Each row comes from the steps of one path. Every step used is in the known rows, and no mark comes twice. Write the path behind each row, first mark first.
Known rows:
f/t/d: 52  -279  21  -122  -87  -110  325  -52  151  -62  1  107  220  29  170  -172  -40  -20  37  318  -169  41  -74  149
f/x/t: -31  180  319  102  -85  40  -9  36  147  -68  157  -73  -37  -117  -102  -128  -43  48  -25  148  -77  -119  160  -8
d/h/j/t: 94  137  8  -240  13  60  -80  120  -61  178  235  65  -23  -155  -235  87  96  -59  -52  -347  28  98  -225  -19
f/x/d: -33  137  261  187  193  34  -44  -12  201  -168  48  -57  46  86  8  -30  -189  -115  -22  -135  123  -117  191  -86
s/x/t/f/j: -276  -283  -203  102  -277  -355  -101  -85  -126  -45  -183  -197  -74  185  -54  34  116  175  47  429  110  64  -15  0
h/j/t/d/x: 165  -388  -265  -113  55  97  3  9  39  193  269  236  91  -101  142  78  252  195  161  7  -115  -56  -166  311
h/f/j: -182  -146  -165  -29  16  15  -74  34  -112  -47  -276  181  -180  12  91  3  121  -22  -4  213  52  23  -115  285
t/j: 123  -63  24  77  -61  -121  -344  -142  -71  -109  -241  -26  18  5  53  -69  -59  74  -122  117  266  145  87  -189
s/x/t/d/h/f: 10  65  -102  -241  -217  166  357  86  217  -75  -78  -69  90  -179  21  -150  -254  -116  -118  370  -320  155  -171  297
h/j/t/d: 53  -211  -196  -237  -138  -44  70  25  48  102  247  111  147  -89  36  -85  102  55  231  -84  -127  68  -49  270
t/f: -26  -136  -107  -39  -222  40  -193  0  -116  39  -193  84  20  135  -56  -39  150  27  -185  -3  209  -178  125  -254
x/d: 158  48  63  22  22  -24  -72  -127  279  -195  -128  12  -149  26  -89  -14  -136  -209  -72  17  243  23  69  -152
f/j/t: -236  -292  -241  91  -106  -322  -1  -125  -139  17  -73  114  -207  -8  -112  -35  103  39  139  97  274  25  -64  143
j/t/d/h/f: -88  -27  -232  -227  -150  155  357  112  -50  84  58  208  57  -179  4  -68  -96  -142  39  -99  -158  -62  -41  254
f/x: -87  40  174  124  22  156  -70  67  67  -33  -34  41  142  48  32  -196  -52  46  -195  -45  98  -129  79  9
d/h: 189  162  62  -130  -45  208  -22  -41  203  53  -180  14  -86  -81  -213  -129  -117  -206  -398  -34  132  122  -175  -194
s/x/d/h/j: 175  214  58  -184  173  44  -112  100  271  -76  11  -199  100  65  -79  90  -180  -150  -189  -144  82  306  -365  -76
f/x/d/h/j: 129  416  376  -63  404  206  -124  199  213  -8  289  -191  165  60  -56  147  -146  -183  -10  -463  -151  122  -113  -134
f/j: -52  -187  -115  78  -13  -108  -105  -138  72  -53  -265  29  -185  92  -42  -99  31  -56  -74  229  181  151  -126  34
x/t/f: 30  -25  47  -46  -319  -75  -134  -72  -23  8  -23  -50  -167  -24  -178  20  153  28  -50  181  38  -170  227  -234
j/t: -94  -131  -151  -29  -203  -130  1  -63  -83  30  11  207  -125  -131  -157  -86  60  47  -41  -8  302  -130  22  6
h/f: -31  13  -83  -122  -109  199  -55  95  -50  -52  -196  274  -80  -96  73  -63  65  -23  -180  142  70  -135  -32  170
x/t/d/h: 315  150  103  -198  -191  152  287  -112  430  -4  55  -163  -85  -171  -182  -190  -254  -269  -94  216  -273  190  -36  -28
x/d/h/t/f/j: 3  162  -98  184  241  -189  -13  -143  -119  36  -191  -371  -158  424  -34  260  34  -131  131  -306  -18  195  -39  -379
d/x/t/f/j: -20  -297  -103  181  -25  -116  -223  -137  -125  88  -54  4  -301  81  -11  245  338  188  79  375  41  -117  17  -96
h/j/t/f/x: -331  -103  -7  -21  -27  -88  -236  282  -451  195  380  65  304  95  39  161  326  309  246  -464  -28  -318  189  -7
h/f/x/t/d: -120  69  145  -44  -104  205  262  142  111  -76  162  36  135  -120  175  -134  -92  8  196  224  -460  -167  211  380
j/t/d/h: 61  -97  -178  -165  -155  26  331  -59  139  87  60  23  84  -146  -156  -178  -155  -160  -44  -101  -9  56  -48  41

Write each row's path:
-70  440  350  -68  34  310  106  260  22  23  156  -13  -12  -229  -66  33  -97  -64  -92  -22  -314  -137  28  111
d/h/f/x/t
-198  -47  59  121  -94  109  -145  150  -200  74  -48  -8  245  192  50  -71  92  133  -124  -164  83  -305  235  -184
t/f/x
-370  -42  35  183  8  -221  -38  85  -275  -39  263  -13  117  152  -47  184  54  85  266  -403  199  -420  438  -196
j/t/f/x/d
82  -437  -337  71  -69  37  128  -132  69  134  70  258  5  -118  91  -60  115  133  9  144  103  -179  -11  201
j/t/d/x
-190  -427  -355  45  -138  -308  227  -174  17  17  -32  58  -52  42  2  -149  -11  -24  279  148  27  111  8  272
f/j/t/d
-147  222  321  132  2  -14  -193  121  -253  -140  106  -54  69  -155  181  92  -3  223  192  156  -198  -99  297  94
h/f/x/t/j
-222  -505  -463  89  74  -19  186  -36  -200  108  -12  333  -99  -66  244  144  216  143  285  271  -80  -144  -87  546
h/f/j/t/d/x
280  290  55  117  145  -48  -174  -140  -183  51  -258  -275  -4  112  64  -26  -62  85  -150  -149  42  322  -128  -344
d/h/t/j
230  277  165  -67  120  81  12  -91  340  -117  -82  -102  -162  0  -224  20  -257  -371  -226  -178  179  131  -86  -316
x/d/h
102  220  299  -34  -14  218  302  31  345  14  211  -243  152  -123  -80  -218  -294  -181  -28  52  -381  100  66  36
f/x/t/d/h
8  -153  192  33  37  -354  -132  -73  -198  -118  -54  35  128  4  176  59  17  190  45  243  132  110  10  -146
f/t/j
337  -227  -241  167  125  206  125  -195  120  125  -194  29  3  145  282  -125  110  174  -93  205  -141  32  -175  114
h/t/d/x
-116  -155  -47  51  -213  -261  -128  -127  -93  -23  -90  -134  -238  97  -129  92  169  33  167  260  8  -8  146  -128
x/t/f/j
3  -54  -85  40  -37  -133  -36  -103  241  -236  -237  -61  -4  98  -9  -67  -217  -59  -170  181  346  90  -94  -53
s/x/d
268  -332  -180  50  -3  241  49  -142  264  47  -156  161  49  -1  162  -172  31  18  -193  306  -7  -41  -123  106
t/d/x
-374  -221  -274  12  -67  -184  40  36  -323  3  -74  286  -225  -72  17  101  176  97  233  78  140  -89  -24  354
h/f/j/t
318  391  105  64  248  65  76  -112  175  -42  -136  -243  -178  124  -82  70  -151  -205  -123  -262  9  213  -136  -317
x/d/h/t
-174  220  186  91  211  172  -2  190  18  -185  22  110  52  14  145  98  -105  -63  54  -130  -17  -246  186  117
h/f/x/d
13  -79  -101  -186  -77  -81  -140  83  -88  84  202  180  -25  -124  -94  39  230  134  99  -180  84  -26  -89  127
h/j/t
132  463  336  355  472  -98  -105  -60  -111  -93  2  -467  138  227  148  130  -238  16  95  -433  -32  220  108  -376
f/x/d/h/t/j
-57  116  181  -259  81  103  213  248  -111  21  -7  254  48  -145  62  110  39  -80  -164  60  -156  -27  -261  89
d/h/f/t
-72  433  387  43  108  111  -122  177  -197  -83  128  -143  76  -200  59  124  -134  52  63  -27  -237  6  166  -37
d/h/f/x/t/j
-148  307  192  -60  137  400  42  296  -67  48  -27  95  144  -71  51  -34  -98  -72  -254  -198  -134  -143  -66  87
d/h/f/x
-225  -220  -238  -19  -316  -183  -95  1  -323  94  -5  155  -4  54  -117  43  215  153  20  -155  302  -294  210  -189
j/t/f
-17  130  -4  -199  77  -108  -129  112  -150  102  339  -76  36  45  -218  384  123  -79  199  -589  35  -60  44  -298
x/d/h/j/t/f
-86  -567  -418  181  36  -162  143  -205  1  131  -2  176  -88  19  114  25  139  136  208  267  50  -13  -111  326
f/j/t/d/x
326  394  123  182  295  -140  -151  -190  -27  -125  -184  -376  -68  171  25  151  -200  -83  32  -272  68  355  -25  -441
x/d/h/t/j
208  76  -33  212  52  -147  -248  -195  -212  -51  -290  -178  -16  150  161  -53  28  213  -23  4  130  223  9  -217
h/t/j
180  287  339  -184  112  254  164  155  298  95  431  -267  237  -102  -36  -83  -119  -92  99  -108  -577  214  -74  135
f/x/t/d/h/j
